Each row comes from the steps of one path. Every step used is in the known rows, and no mark comes twice. Write the path behind each row, first mark first.
(in the rows, 128 means zero)
Known rows
numuz > tede > gepunip > lige: [190 164 115 158 164 156  70 102 142 106 134 143 183 150 164 133 114 173
 117 141 132 187 138 156  84 123 105 118 198 114 141 140 103]
ronapa > zubas: [138 134 121 123 160 142  91 168 127  81 160 120 140 117 225 107 137 137
  92 143 120 135 146 138  85 137 113 139 192 129 169 121 111]
numuz > tede > vabe: [154 151  80 159 147 149  74 142 155 107 147 106 169 117 184 122 101 164
  93 141 118 175 137 155  99 133  83 136 180  96 143 146 123]
vabe > bora > gepunip > mude > lige: [105 173 108 151 158 122  70 128  71 106 135 163 180 125 163 143 172 110
 111 148 151 130 116 148  91  84 120 166 184 164 173 100 108]
mude > tede > gepunip: [139 129 112 132 166 141  79 120 159 103 144 124 169 110 178 131 109 154
 136 170 134 162 114 144  99 129 118 115 198 122 151 120 119]
numuz > tede > vabe > gepunip: [140 147  79 152 135 167  90 138 156 101 142 119 175 115 169 131 116 172
  75 144 119 181 148 171 103 119  88 112 197 101 147 132 114]
numuz > tede > vabe > bora: [124 151  91 162 155 147  83 145 137  96 142 116 171 116 155 125 121 166
  70 149 116 151 129 155  94 128  84 147 170 101 146 126 126]
mude > gepunip: [129 145  96 142 150 145  89 150 123 104 147 125 172 106 189 148 137 131
 132 150 114 138 132 146  95 138 108 129 198 130 158 118 125]
vabe > gepunip: [122 136 111 139 165 143  87 142 128 103 149 126 171 116 192 127 140 147
  95 142 110 135 142 134  89 120 111 122 212 126 159 115 100]
tede > vabe > bora > gepunip > mude > lige: [126 180  87 151 138 126  61 119  91 117 132 161 175 118 142 134 165 122
  94 153 159 152 122 173 104  77 105 182 175 179 183 113 122]
numuz > tede: [134 144 103 157 165 142  84 153 137  96 151 107 176 121 206 130 107 152
 112 136 108 152 132 130  86 140 101 119 189  82 132 131 106]
bora > gepunip > lige > mude: [166 187 111 144 138 113  92 108 100  98 164 163 197 122 170 129 130 118
 133 138 152 147 136 128  90  88 126 145 191 146 186 150 104]
numuz > tede > gepunip: [151 144 103 154 159 166  77 132 150 102 142 122 178 134 172 125 106 176
 111 152 115 165 130 159  92 146 103 117 192  93 132 126 104]
bererab > zonine: [119 148 101 144 187 132  69 184 136 130 159 108 171 111 208 122 142 137
 124 154 111 124 137  99  75 159 121 149 195 119 147 113  92]
bora > tede > gepunip: [140 124 122 138 174 124  61 132 150 115 153 129 173 111 188 110 102 146
 114 158 146 160 104 155 105 129 113 121 194 124 152 125 100]
lige > tede > vabe > bora > gepunip: [128 142 109 143 139 131  99 142 115  94 145 145 166 100 146 146 133 159
  79 184 137 147 120 160 108 127 110 150 176 142 172 123 122]
lige > mude > tede > bora > vabe > zubas: [115 129 115 131 131 147 119 143 121  55 184 118 179  99 169 122 101 103
  99 186 156 139 124 141 102  86 120 149 140 130 166 143 119]
bora > gepunip > lige > mude > tede: [151 176 112 134 134 108 105 100 114  88 161 161 199 104 174 148 118 110
 155 158 170 168 121 124 100  80 137 121 187 137 183 147 115]
gepunip > mude: [134 172 108 154 174 112  59 126 118 108 144 124 184 111 200 110 137 130
 113 146 121 135 128 114  69  97  93 147 187 141 149 121 113]
bererab > lige > gepunip > bora > vabe > zubas: [149 136 147 118 159 127 110 145  74  95 169 130 179  89 176 122 140 115
  57 164 144 115 143 140 103 114 131 155 176 175 145  82 112]
bora > vabe: [137 138 107 160 160 111  73 148 105 109 170 113 162 117 207 130 122 114
 103 146 121 127 127 126 118 128 108 170 190 140 156 136 107]
bererab > tanep: [130 131 102 147 181 146  78 179 131 135 146 111 161 100 207 109 133 156
 108 132 122 119 136 118  83 143 104 128 201 112 124 119  99]
lige > gepunip > bora > tede > vabe > zubas: [135 120 137 110 146 132 109 130 131  86 162 122 175  65 180 110 124 138
  58 164 171 163 140 186  97  97  92 102 161 146 149 101 119]
mude > lige: [146 147 113 144 173 123  63 142 123 123 149 117 154 116 204 124 136 124
 128 127 123 139 133 117  89 130 124 150 191 139 155 131 106]
lige > mude: [136 171 105 143 154 113  85 132 133  98 172 120 185  99 185  96 115 132
 123 138 120 115 135  96  78 115 112 145 176 122 161 144 108]
tede > gepunip > lige > mude: [190 194 117 142 152 127  72  80 138 107 152 156 192 124 145 102 121 155
 131 143 141 148 139 122  76  99 117 145 182 152 170 156 106]
mude > lige > gepunip > numuz > tede > bora: [161 176 115 140 151 190  86  98 119  82 151 116 198  93 180 159 123 141
 147 132 140 185 156 153  84  88 132 122 179  94 150 150  99]
mude > gepunip > numuz > tede > bora > vabe: [134 163  79 167 134 195  77 132  90  82 154 123 192 108 183 192 108 117
 132 159 134 180 143 189 123  91 105 153 173  98 154 155 104]
numuz > tede > gepunip > bora > vabe: [140 145 116 165 159 149  65 129  92  91 155 134 178 125 175 147  97 147
  85 160 137 156 137 177 131 120  83 153 169 128 121 116  95]

Which path is each row?
[159 157 128 120 171 126  67 127 121 112 135 139 174  77 161 131 111 169
  53 180 135 158 147 135  95 113 112 152 180 172 145 110 116]
bererab > lige > tede > vabe > gepunip > bora
[137 171  99 149 150 121  61 127  88 117 139 154 179 122 191 140 153 107
 132 141 153 155 126 148  95  90 120 154 192 161 168 118 105]
bora > gepunip > mude > lige
[151 141 140 149 166 122  71 116  97  89 158 142 167  97 174 147 101 151
  89 189 141 138 133 148 122 124  99 157 162 166 129 121  95]
lige > tede > gepunip > bora > vabe
[119 129 116 152 153 158  75 139  98  77 170 126 175 132 177 137 122 127
  74 163 126 144 137 162 122 103 102 170 191 139 167 131 104]
tede > bora > vabe > gepunip
[111 125 133 139 181 124  66 135 131 103 149 140 175 112 162 113 121 149
  93 166 146 138  97 153 100 125 114 133 186 127 157 108 105]
vabe > bora > tede > gepunip
[147 144  61 137 123 195 111 148 122 115 133 128 171 115 185 152 132 145
  85 140 138 190 159 216  97  96 111 113 186  98 166 140  97]
bora > gepunip > numuz > tede > vabe > zubas
[126 183  75 164 128 146  73 125  99 104 128 157 185 122 141 150 147 137
  93 153 159 177 123 184 106  83 100 157 168 139 163 115 121]
numuz > tede > vabe > bora > gepunip > mude > lige
[153 180 125 122 160 104  91 103 137  97 149 130 209  67 174 122 132 129
 139 175 149 153 108  89  76  93 143 116 199 148 154  97 138]
bererab > lige > gepunip > mude > tede
[114 149 119 137 166 143  76 138  90  93 147 135 174  97 190 156 131 123
 111 154 124 133 143 157  97 119  85 139 179 144 144  99 120]
mude > gepunip > bora
[146 182 106 140 149 109  72 127 102 111 128 162 190  93 131 129 139 151
  73 196 150 150 108 136  88  99 123 178 178 177 172 109 132]
bererab > lige > tede > vabe > bora > gepunip > mude
[ 97 135 118 145 161 133  93 153  85  97 152 145 174 131 172 140 151 129
  91 154 125 116 116 155 103 126 116 154 197 128 174 101 110]
vabe > bora > gepunip
[127 170 101 151 137 119  88 120 108  92 133 159 181  95 140 139 144 154
  82 191 149 152 118 156  94  90  96 152 171 162 167 121 125]
lige > tede > vabe > bora > gepunip > mude
[138 147 121 151 175 164  65 124 118  91 143 133 184 125 174 135  99 169
  90 153 125 160 141 169  96 127  81 127 173 109 118 109 100]
numuz > tede > gepunip > bora
[130 176  91 138 129 135 102 133 128  94 161 136 192  87 167 130 126 124
 143 150 123 123 132 124  88 119 112 132 177 129 166 135 123]
lige > mude > gepunip
[160 159 125 140 170 132  79 110 119 107 140 144 174 132 183 134 150 143
 102 133 128 157 152 132  83  99 114 122 216 148 167 133 102]
vabe > gepunip > lige
[104 161  93 156 161 165  94 142  86  98 137 141 191 118 182 172 139 135
 112 140 128 149 135 167  99  99 123 127 192  88 162 124  89]
vabe > bora > gepunip > numuz > tede
[129 135 121 137 175 102  44 131 118 110 159 121 170  85 203 113  94 128
  76 156 161 165 127 164 113 103  74 148 165 143 147 125 118]
gepunip > bora > tede > vabe
[122 142 127 157 175 107  63 140  70  98 169 123 166 109 209 137 116 107
  84 149 132 120 138 138 122 113  87 179 170 157 141 116 106]
gepunip > bora > vabe
[178 167 126 142 152 127  95 114 128  96 133 149 173  97 177 170 134 147
 143 170 133 170 139 125  82 123 121 109 189 151 156 143 120]
mude > gepunip > lige > tede
[166 181 101 140 151 161  98 104 129 106 146 117 190  77 196 161 138 140
 158 118 135 173 158 133  86 102 141 100 192  97 144 142  88]
mude > lige > gepunip > numuz > tede
[114 128 118 143 152 145  91 138 107  62 157 124 176 115 183 134 121 103
  89 194 159 159 119 158  95  68 101 148 155 146 158 120 125]
gepunip > mude > tede > bora > vabe > zubas
[164 154  91 130 120 141 100 135 122 111 126 153 158  96 162 137 151 139
  89 177 165 182 139 177  84  88 120 132 161 177 164 126 112]
bora > gepunip > mude > lige > tede > vabe > zubas
[147 118 143 133 159 144 101 140 101  85 150 142 153 101 169 140 118 151
  60 195 143 136 143 169 106 122 105 138 154 169 126 108  91]
lige > tede > gepunip > bora > vabe > zubas
[151 184  69 157 131 155  66 112 143 109 125 136 180 107 162 134 135 155
  93 140 144 196 147 166  93  80  92 127 181 136 150 130 111]
numuz > tede > vabe > gepunip > mude > lige
[134 149 142 145 153 114  95 116  77  80 181 126 184  84 189 142 128 117
  93 154 141 120 144 137 123 107  98 153 179 157 142 106 111]
lige > gepunip > bora > vabe
[146 131 135 156 160 128  76 140 109  71 173 116 169 109 188 143  96 136
  98 187 130 148 123 129 111 124 108 170 164 134 150 153 110]
lige > tede > bora > vabe
[116 180 111 134 145 133  90 124  94  82 160 144 194  78 168 141 121 119
 122 156 134 116 146 136  90 100  93 142 160 145 152 117 118]
lige > mude > gepunip > bora
[116 141  95 146 140 140  83 144 104 107 149 143 170 126 149 132 144 140
  74 156 132 139 123 179 113 121  99 170 190 142 184 114 125]
tede > vabe > bora > gepunip
[155 140 141 136 174 141  65 131 128  86 150 119 160 108 186 137 110 146
 123 169 133 160 131 119  80 125 125 153 162 132 149 145 109]
mude > lige > tede > bora
[160 164  99 139 177 161  58 107 132 130 136 128 175 111 187 129 129 155
 133 137 116 151 146 150  85 107 117 140 202 129 159 142  91]
tede > gepunip > numuz
[159 177 120 148 168 102  64 116 127 107 136 132 167  85 194 132 133 135
 137 163 139 152 128  95  69 103 120 136 168 157 141 135 106]
gepunip > mude > lige > tede
